Each row comes from the steps of one walk. Every step used is in the known rows, and no mark comes twice. Write the walk behind each row, first mark first.
Known rows
F N D: [-14  26 -47 -10  13 -37 -23 -25 -26 -28   6 -12   3 -33  22 -18 -36 -33
 -29  23 -14  -5 -33  20   9  -9   4  14  16  27  23  11  12 -28  36 -18
  26   3  13 -10  -9  27 -12  21  49  -9  17 -57 -49]
J B F: [ -3  39 -56   2  -9 -30   0 -13   9 -39   1  21  23  -5  -7 -33  21 -10
  -3   6   5  -3  -1  35  17 -16 -16  17 -22  27 -19  -5 -18 -24  17   2
  17   6  28   2  20  48   4  -5  29 -23  -4 -40 -43]
N F Q Y B D: [-29  25 -63 -26 -14 -65 -32 -20 -23  -8  -6  -6  -5  -4  -7 -53   3 -37
  -1   2 -28 -13 -10  18  45 -13   1  17 -38  32  -5  31 -25 -45  17  28
 -13  21  39  22   9  57 -39  -3  52 -21 -35 -46 -46]
Y B D N F Q: [-26  60 -27 -17 -14 -30 -36 -38  -9 -27   7   0 -16 -22  -2 -32  -6 -42
   7   5 -10  -8 -28  15  27 -22 -15  -1 -24  42 -12  22 -18 -53  32  28
   6  34  58  -3   9  54 -40 -22  19 -18 -36 -59 -51]
Q E N F B Y: [-24  31 -68 -17 -14 -70  -1  -6  -8   2 -17  -9   5  19  22 -30  -5 -27
 -42  -3 -35   1 -10   5   5   4 -13  18 -14  24 -15  30 -35 -50   8  39
  18 -13  38  -8   8  44 -48 -13 101 -20   3 -37 -29]
N D B: [-16  27 -28  -7  13 -28 -25  13  -9 -19  12  11   9 -16  40 -13 -20  -4
  -4   6  -6 -23  -8  33  -4  -9  12   9 -13  37   0   8   7 -43  34  -1
  23 -11  13  -7 -30  38 -45  12   6   9  -4 -43 -42]
F B Y N D Q J: [ -2  23 -76 -22  -8 -31 -54  -5 -22 -34   7  -6 -27 -18  15 -26  -8 -28
 -51   0 -37  -9 -20  28  25   9 -31  15 -14  40  12   7 -27 -59  18 -14
   7 -13  58 -18  26  27 -55  31  52   7   7 -36 -27]
Q D N F: [-49  52 -54 -12  -5 -14 -16 -11 -27  18 -21 -15 -16   3   6   1 -25 -38
 -12  11 -27 -18  -3  18   5 -21   0   9  -6  37   0  10 -35 -58  13  34
  21  25  17  -6 -14  32 -20 -15  28 -18 -29 -38 -52]
B F N: [-10  47 -53  -8 -11 -32  -2 -22 -12 -42   0 -17   3 -28  -6 -18 -17 -52
 -30   4 -11   4 -19  28  21 -12 -17  31   4  18   7  19 -12 -34  19 -16
  16   8  28  13  17  45  -1 -10  60 -38   1 -49 -47]
E N D B: [-22  52 -44  -5   1 -33  -8   5  -7  -8   0   3  22  -6  32 -19 -14  -7
 -25  -8  -6 -12 -10  11 -20   6  -1   6  12  41  -3   4   1 -38  44  -7
  36 -15  32 -17 -26  35 -34 -15  29   1  -3 -33 -40]
F N: [-13  20 -44 -11  -2 -19  -5 -24 -11 -25  14  -7   4 -29  13 -16 -15 -43
 -21  21 -16   4 -22  19  20   3  -3  28   5  15  19   2  -5 -40  28 -16
  23   2   7  -1   7  36  -1  -6  59 -25   5 -44 -45]
Q D N F B Y: [-26  63 -62 -27   4 -32 -31 -11 -24  12 -18 -18 -23   3  11  -4 -14 -36
 -36   5 -37 -20 -17  22  19 -22 -11   9 -16  42  -7  23 -44 -65   7  33
   6  11  35  -7   0  33 -46 -18  40  -4 -31 -38 -38]
Y B D N F: [-26  54 -17  -4 -13 -30 -32 -28 -10 -25  -4   8 -21  -2   6 -29  -7 -40
   6  10  -8   1 -19  27  24 -23 -11  -2 -25  35 -20  23 -15 -41  30  45
  15  35  57 -14   3  50 -29 -29  14  -4 -28 -43 -40]
D Q F: [-39  32 -38  -5 -26  -7 -12  13 -21   4   0  -9  20   6   3 -22   5 -19
 -15 -13 -20 -18  14   9  17  20  -6  53 -18  33  -8 -18 -30 -66  20   6
  22  22  13  32 -22  39  -9  -1  39 -25 -14 -14 -48]
J B: [ -8  12 -43   0   1 -18  -3 -10  12 -24  12  28  25  -2   2 -27  24   2
  12  19  -3  -5  -1  26  16  -6  -5  16 -21  24  -8 -22 -11 -31  24   3
  23   4   5  -9  13  36   2  -3  29 -10   2 -32 -44]
E Q F N D B: [-31  58 -58 -29 -12 -21  -2  -3 -15   1  -9 -19  24 -22  18 -43 -10 -13
 -23 -17 -13 -18  -3  26 -21  -8  26  20  22  23   8  -3 -20 -54  31 -20
  33 -16  43   4 -33  40 -19   3  46  12 -11 -45 -46]
F B D N: [ -8  49 -10 -14   5  -8 -24 -18  -6 -27   9  -3 -27  13   3 -22   0 -33
 -31  21   9  -5 -24  25  21 -15 -11 -14  -8  33  -9  -5 -27 -55  16  -5
  20  23  28 -26  14  36 -42 -25  16   2 -12 -59 -50]
B F Q: [-15  51 -53 -12  -9 -25 -12 -18 -11 -32  10 -17  15 -22 -16 -28  -9 -38
 -20  -4 -11 -10 -19  15  17   2 -25  31 -14  32   7  20 -26 -49  18 -18
   1  14  29  28  17  47 -19  -1  37 -51 -16 -56 -59]
Q J B: [-18  -5 -60   1   0  -2  -5  16   8 -21  19  26  -3   6  -4 -20  18 -15
  -7  21  -4   1   7  26  18  -3   6  17 -32  35   9 -23 -30 -35   0  -3
   7 -17  16 -13  18  33  -9   7  28  -9   0 -37 -54]
Y B D N F Q J: [-35  47 -39 -16 -13 -18 -42 -21 -12 -29  15  -4 -34 -17  -9 -25  -8 -50
  -5   7 -11  -4 -23  15  28 -22  -7  -1 -32  46   2  21 -29 -54  14  24
  -3  23  66 -10  14  54 -47 -15  23 -21 -33 -62 -55]
Y N F B D Q: [-36  17 -47 -31 -35 -32 -41 -32  -9 -19 -14 -21 -12 -10  -6 -40  -4 -44
 -18   9 -18 -16 -11  20  25  -9 -20  20 -12  20  -7  17 -25 -63  17  19
  20  15  63  -3  26  43 -50   0  50 -12 -11 -31 -30]
Y B F Q J N: [-16  61 -69 -20 -14  -3 -29 -12  -6 -26  18  -2  11 -30   6 -45  -5 -41
  -6  -4  -7  24 -16  15  24  -3 -22  27 -18  24   9  28 -41 -36  -2 -18
   6 -12  74   8  21  69  -9 -10  47 -38 -16 -53 -44]
J Q D: [-32  37 -50 -11   2 -16  -8 -19  -5  24   9  20  23  14  -9 -31 -17 -24
  -5  10 -25 -20  13  13  -6  16  -1 -12 -10  31  -5  -7 -70 -46  26   2
  24   3   5  -8 -21  30  16 -12  30 -16 -13 -46 -60]
E B D N F: [-28  55 -33 -17 -14 -33   3 -12  -6 -30 -11   7  -9  26 -20 -19  -3 -19
  -8  14  21 -21  -3  32   5 -19 -19  -9 -10  53 -14  -7   4 -59  37  41
  19  18  39 -12   3  42 -34 -42  22  -8 -31 -45 -49]
B F Q Y: [-13  42 -76 -17 -12 -40 -14  -7 -28 -28  -1 -12  11  -7  -9 -37   1 -31
 -24 -13 -22  -8  -5  22  34   4 -16  32 -17  25   1  13 -27 -44  11 -16
  -7  16  23  33  20  54 -16  10  52 -42 -19 -43 -52]
J N: [-27  42 -46   0  -9  -2 -10   1   0   3  -3  13  25   4  14 -18  -5 -28
  10  17 -14  21 -13  16  14  18 -17  31  12  23   6 -14 -14 -41  19  -3
  49   1  23 -12   1  39  19 -16  45 -17   9 -31 -43]
Q F N: [-32  28 -58 -24  -4 -24   4  -9 -22  -2  -8 -20   8 -24   1 -24 -11 -43
 -31  -1 -13   2  -6  11  16 -10  13  42   7  19  15   8 -27 -51   4  -2
  21  11  19  21  -5  48  -7  -9  64 -19  -1 -35 -45]
B Y N F Q: [-18  30 -87 -28 -21 -58 -36 -35 -17 -21  -8 -13  -8 -36 -21 -14  -1 -46
  -9 -12 -57  -9 -23  21  25   3 -45  36 -13  34  11  31 -22 -66  32  31
   6  12  61  15  42  41 -39   5  64 -22  -8 -28 -30]
B D Q J N F: [-52  39 -46  11 -42 -20 -31  19  -3 -10 -10   1 -12  26 -19 -11  -8 -45
  -8  22 -17  -9   5  27  24  17  -7  13 -12  53  -5 -18 -27 -54  16   4
  24  10  38 -10   9  36 -13  -6  36 -30 -22 -41 -62]
F B D Q Y: [ -6  19 -27 -13 -11 -33 -28   4 -14 -19   3   7  -8  35  12 -50  11 -19
 -35  14  -4 -12   3  31  39  11  -1  -1 -27  27 -15 -17 -29 -55  19 -17
   6  16  10  -3  12  40 -37  -5  39  -4 -19 -39 -44]
E Q: [-21  33 -36  -2 -18 -10   3  -9  -3  -4   1   3  24  17   4 -41   7 -18
  -5   1 -18  -4   4  28 -10  24  -8  17  -7  16   6 -22 -28 -44  42 -14
  30   0  27  -2 -12  17  13 -14  26  -3  -6 -31 -54]
Y N F: [-45   5 -66 -20 -24 -27 -24 -32 -12  -9 -17 -15  -4 -22  -3 -23 -11 -46
   0   3 -31  -1  -9  19  18  -9 -22  44  -7  16  11  21 -12 -51  17  42
  28  10  56   7  16  41 -21  -1  53 -14   2 -18 -27]
D N F Q: [-47  52 -44 -22 -21 -10 -31 -29 -10 -18  13 -28  -2 -29 -12  -1 -10 -39
   6   3 -26 -19 -30  -2  27  -9 -20  45  -9  37   4   1  -5 -67  23  27
  18  27  33  10  -6  37 -34  -1  45 -40 -18 -49 -53]

Which walk is each row?
[ -9  38 -55 -30   8 -39 -11   7 -20   4  -5 -13  -3   4   4 -34  14 -23
 -42 -15 -23  -3  -6  24  25  -2  -3  40 -24  28  -5  26 -48 -63  -5  15
   2   1  33  24  10  40 -42 -12  52   6  -5 -27 -30] => Q F B Y
[ -3  54 -61 -35  -9 -28  13 -19 -10 -42  14  -8  27  -9 -16 -44   2 -10
 -22  -2  22 -14  -3  19   3  -2 -28  23 -16  41   3  11 -10 -56  25  -8
   2  -8  34  23  13  54 -30 -22  39 -42 -25 -52 -52] => E B F Q
[-39  52 -51 -34   2  -8 -25 -15 -19  19 -11 -26 -14   0  14 -11 -22 -32
 -29  14 -16 -20 -15  12  13 -28   7   9  -9  32  -3  21 -41 -62  -2  27
  16  12  25 -10 -11  31 -43 -12  35 -10 -27 -45 -45] => Q D N F B
[-18  30 -82 -19 -18 -25 -19  -1 -27  -6 -21   7  12   3  26 -58   3  -5
  -7 -18 -32  -9  11  41  -4   5   0   1  11  14   0 -21 -11 -42  46  -7
  34  -9  52 -13 -12  40 -16  21  42  26  -6 -18 -28] => E Q Y N D B
[-20   9 -49 -12   3 -23  -3 -13 -16  -8  20   3  11 -11  14 -28 -16 -25
 -11  18 -16 -10 -16   1   4   4  -2  12 -17  23   8   2 -32 -64  10  -4
  11   8  -1  12   4  44 -24  22  62 -49  -3 -63 -63] => F Q E
[ -9  60 -77 -25  -5 -60 -30 -31 -25 -28   6  17  21 -23   9 -66 -19 -29
 -12 -11 -28  -1  -6  23  35   3  -6   2  -8  19 -10  14 -25  -8  38   2
  16   1  46  -5 -13  58  12  16  71  -2   4 -51 -32] => J Q Y B F N D
[-34  39 -38 -44  -3 -11 -11 -16   5  15  19   1  27   3 -12 -53   5 -21
 -17  -9 -10 -12   7   2  15  10   6  31 -17  21 -11   2 -67 -55   0   8
  21  -3  30   8 -20  48 -10 -14  52  -3  -1 -43 -43] => J Q F B
[-50  46 -35 -11 -19 -10 -23 -15  -8 -13  -2 -13  -8  -7  -2   5  -8 -38
   3   5 -23 -10 -19  15  26 -12 -14  46 -10  34  -3  -3   0 -53  24  44
  26  30  33  -1 -10  35 -21 -11  37 -20  -9 -33 -43] => D N F
[-16  33 -65 -22 -19 -44 -30  -4  -1 -22  -1   2 -15 -27  10  -9   5 -31
   4 -17 -44 -14  -4  38  20  -8 -21  28 -22  32 -14  28 -16 -67  31  44
  14 -11  56   9  21  55 -53 -11  48   1 -22 -10  -9] => D B Y N F
[-28   5 -75 -35 -16 -59 -28 -19 -28  -8 -32  -9 -26  11  -4 -54   3 -41
 -28   2 -25  -2   0  31  44 -17  -4  11 -14  11  -4  17 -23 -48   4  30
   6  20  51  -4  29  52 -43   0  62   8  -8 -24 -25] => Q Y N F B D
[-30  50 -70   5 -17 -29 -35  16 -29  -2 -17  10  30  14  29 -25 -12  -7
  -1  11 -28   4  -4  20  30  25 -12  26  17  36  -2 -34   9 -35  37 -13
  46  11  20 -14 -21  35  16  26  50  -6  13 -25 -40] => J N D Q Y
[-31  34 -63 -24   9 -39 -10  -9 -36  -2 -14 -24   7 -31  12 -21 -29 -31
 -36   0 -13  -8 -16  13   6 -18  14  30  17  28  18  18  -9 -43  14  -2
  20  13  22  13 -19  37 -14  16  55  -6   8 -50 -46] => Q F N D
[-27  55 -84 -25 -31 -35 -16 -12 -12  19 -29  -8   3   1   9 -34   0 -27
 -13 -22 -50 -23  13  43 -21  -4  -7  -3  -2  27 -10  14 -56 -69  38  17
  23 -18  65  -6   2  39 -31 -14  40  12 -38 -19 -32] => E Q D B Y N F
[-21  32 -56 -23  13 -14 -15 -19 -26  14   9  -9  11 -13   3 -23 -17 -28
 -20  15 -18 -22  -8   4  -2  -2   1   3 -10  33  19  13 -49 -66  14 -23
   0   6   2  12   1  31 -21   0  28 -38 -29 -55 -72] => F Q D
[ -7  41 -63 -15 -33 -39 -28 -10 -28 -38   2  -1  11 -15  27 -53   5 -33
 -22 -12 -32   7   7  22  55   9 -13  37 -24  16 -14  -7  -7 -33  35 -11
  13  12  33  20   6  58  -1   8  79 -29 -21 -26 -26] => D Q Y B F N
[ -7  47 -28  10  -1 -12 -11 -19   7 -35  -1  36  -3  10 -15 -14  21 -13
   6  24   9 -10 -13  35  12 -20 -11 -27  -5  43 -23 -38 -11 -39  35   9
  27  34  24 -36  23  39  -4 -19   5  -4 -10 -50 -55] => J B D N
[-24  29 -32  10  -5 -29 -35  -3 -25 -21   5   2  17  -4  22 -14 -20 -12
 -12  12 -19 -26  -6  22   7  17 -11  22  -9  45   5 -14   8 -43  48 -10
  29  17   9   1 -29  17 -13  30  21 -11   3 -40 -54] => N D Q
[-28  55 -63 -25 -15 -45 -30  -7   5   3  -8 -14  11  -1  10 -22  -1 -33
  -8  11 -28   9 -22  22  35   3 -20  48  -7  22  -7  24 -20 -51   3  22
  26 -13  53  -7  15  45 -26 -18  73  -4   2 -31 -23] => J N F B Y
[-14  47 -42 -23 -25 -32  17  -4 -18 -25  -7  -2  12  14 -14 -41   2 -17
 -35   6  20 -17  10  24   1  -1  -5  -2   1  47  -6 -19 -13 -64  38  -4
  19   9  24   9   0  48 -22 -25  51 -18 -30 -39 -52] => E B D Q F N
[-10  53 -39  -4   6 -35 -23  11 -12 -33   1   0   7 -17  27 -17 -24 -14
 -15  -6  -2 -23 -11  39  -3 -20   0   8 -10  41  -8  25   2 -39  28  -6
  16  -3  32   4 -21  48 -42  12   7  -5 -11 -47 -40] => N D B F
[ -8  51 -60  -4   0 -49 -14 -23 -25 -44 -12 -18   0 -33   6 -20 -34 -43
 -38   7  -6  -4 -32  29   9 -16 -12  16  16  30  14  27   4 -21  28 -22
  16   6  35   5   5  39 -12  12  48 -24  10 -61 -46] => B F N D
[  3  32 -60 -24  -5 -44 -53 -22 -21 -32   3  -5 -10 -23  21 -31  -6 -21
 -41  -1 -33 -10 -26  25  23  10 -39  17  -8  36  -2   9 -16 -58  37  -8
  20   0  53 -12  22  31 -50  24  51  10   9 -34 -20] => F B Y N D Q
[-40  43 -28 -31 -12  -9 -32 -18  -1 -15   8 -24 -10 -11  10  -9  -4 -34
 -13  10 -13 -10 -25  10  34 -20 -11  45 -16  24  -5   8  -6 -57   9  32
  20  14  36  -6  -5  37 -48 -13  47 -12  -7 -42 -32] => D N F B
[-12  34 -39 -16  11 -29 -21  -8 -13 -34  16  -7   6 -38  35 -15 -27 -22
 -20  17  -7 -16 -27  27   2 -18  15   8   9  29  14  13  13 -42  39 -20
  26 -13  11 -11 -18  43 -40  15  45  -4   2 -58 -42] => F N D B
[-38  39 -50 -30 -17 -43  -8 -20   3   5  -7 -31  17   1   9 -34   2 -30
 -35  -4 -14   2 -11  -6  10   5 -11  48  -9  20   1  26 -20 -41  12  18
  20 -12  44  -4  -4  34 -39 -34  74 -12  -5 -25 -38] => E N F B
[-29  -3 -88 -44 -16 -45 -28 -15 -25  -2 -22 -17 -14  -2  11 -50   7 -34
 -21  -4 -33   3   1  19  50 -14  -4  46 -16   7   3  15 -20 -50  -2  33
  11   5  47   6  20  49 -39  10  79   2   2 -12 -14] => Q Y N F B
[-15  51 -77 -37 -18 -27 -10 -18 -17   6 -23 -13   9  -1  -5 -61  20 -24
 -38 -30 -34   1  -2  26  -3   7 -15  27   1  14   2   4 -57 -64  15  -1
  23  -7  76   5  16  35 -23 -11  55  22  -4 -20 -25] => E Q F B Y N
[-23   4 -69  -7 -33 -18 -26  -1 -32 -15 -10   5   5   4  14 -38  11 -24
 -10  -8 -38  -3  16  19  37  24 -26  38 -11  20  -3 -37  -9 -54  34   4
  27  22  24  10  11  42   0  19  62 -18  -3  -4 -27] => D Q Y N
[  2  44 -44   3  15 -53 -30  15 -13 -27   5  19   0 -11  35  -4 -13  -6
 -12  -4 -26 -23 -12  41   3  -3  -8   2 -17  49  -6  21   2 -51  47   7
  15  -7  21  -4 -12  35 -48  10  14  18  -9 -39 -33] => N D B Y
[ -3  46 -57  -5  12 -33 -10  21 -15   9  -3  17  -8   6  28  -5  -5 -17
 -20  -2 -32 -23  10  39  -3  -6   2 -13 -26  43 -10  22 -50 -67  27   7
   4 -10   8   2   0  43 -37 -22  18   0 -41 -27 -42] => Q D B Y
[-24  50 -65 -22 -16 -66 -12 -17   3  -5 -11 -23   7   2   3 -28   9 -34
 -43 -12 -33  -1 -16   5  18  10 -23  43 -13  33  -5  31 -23 -44  19  25
  15 -14  52   0  11  31 -45 -35  77  -9  -7 -21 -27] => E N F B Y
[-31  37 -25   9 -26 -27 -11  11 -23  -5 -16   3  -1  24 -15 -23   3 -30
 -23  -1  -8 -19  12  29  11  11  -3   3 -14  47 -14 -16 -36 -62  25   7
  15  38  19  15  -1  38 -12 -11  16 -19 -22 -32 -63] => B D Q F
[ -8  19 -45 -23  -2 -37  14 -15 -16 -22  10  14   9  19  -2 -45 -14  -8
 -19  25  15 -16  -5  15  -9  -7  -5 -31 -13  41  -1  -4 -26 -68  23   3
   6   5   8  -1  11  56 -36  -3  50 -39 -19 -75 -68] => F Q E B D
[ -2  38 -71 -21   4 -56  18 -11 -27 -39 -11   3  13  -2  24 -41 -39 -14
 -39  16  19  -6 -12  29 -11 -26  -5 -14   7  27   1  15   4 -36  19   5
  19 -15  22  -4  -4  56 -26  17  78 -30   8 -71 -45] => Q E B F N D
[-21  27 -46  12  -5   3 -11   7   4 -35   8  30 -29  15 -19  -4  17 -22
 -12  23   6  -4  -6  34  13 -17  -1 -21 -16  50  -3 -37 -30 -40  12   1
  12  11  26 -39  28  37 -16  -6   7  -7  -8 -51 -63] => Q J B D N
[-31  55 -47   9 -16 -14 -34   5 -14  -8  -5   6  30  -3  26 -14 -21 -10
   5  18 -19  -2 -14  15  10  26 -18  26  17  38   1 -25   5 -40  41 -17
  54   5  26 -16 -21  28   9  19  37 -16  14 -39 -44] => J N D Q
[-20  16 -53   6 -31 -33 -24  -4 -32 -20 -20  18 -15  20  -7 -38   6 -33
 -16   1 -24  -9  12  34  31  16 -19  -8  -4  34 -11 -30 -20 -55  42   0
  21  36  27  -7  27  41  -6   7  35 -11 -15 -21 -40] => B D Q Y N
[-20  18 -64  -6  -7 -21 -31  -8 -11 -45  16   1   8 -33  14 -17 -16 -16
 -23  29 -15 -16 -17  18  16   2   5  14   1  41  19 -30   8 -33  34 -35
  21 -11  14 -24  -3  28 -15  43  55 -18  12 -56 -53] => F N D Q J B
[-12  69 -71   2 -23 -62 -24  -4 -38 -20 -22   1  28   3  30 -49  -4 -13
 -39 -27 -25   0   3   7  13  18 -25  18   0  37 -17   2   0 -17  47  -7
  25  11  57  -1 -17  46  -7   4  58 -11  -9 -21 -33] => E N D Q Y B F
[-10  13 -55 -32   1 -27  16 -13 -15 -19  24   9  24   1  13 -41 -11  -4
 -15  17   9 -13  -6   3  -1  -1  -7   4 -19  30   7  -4 -23 -70  16   5
  11  -9   3   9   2  53 -35   7  69 -45 -14 -64 -59] => F Q E B
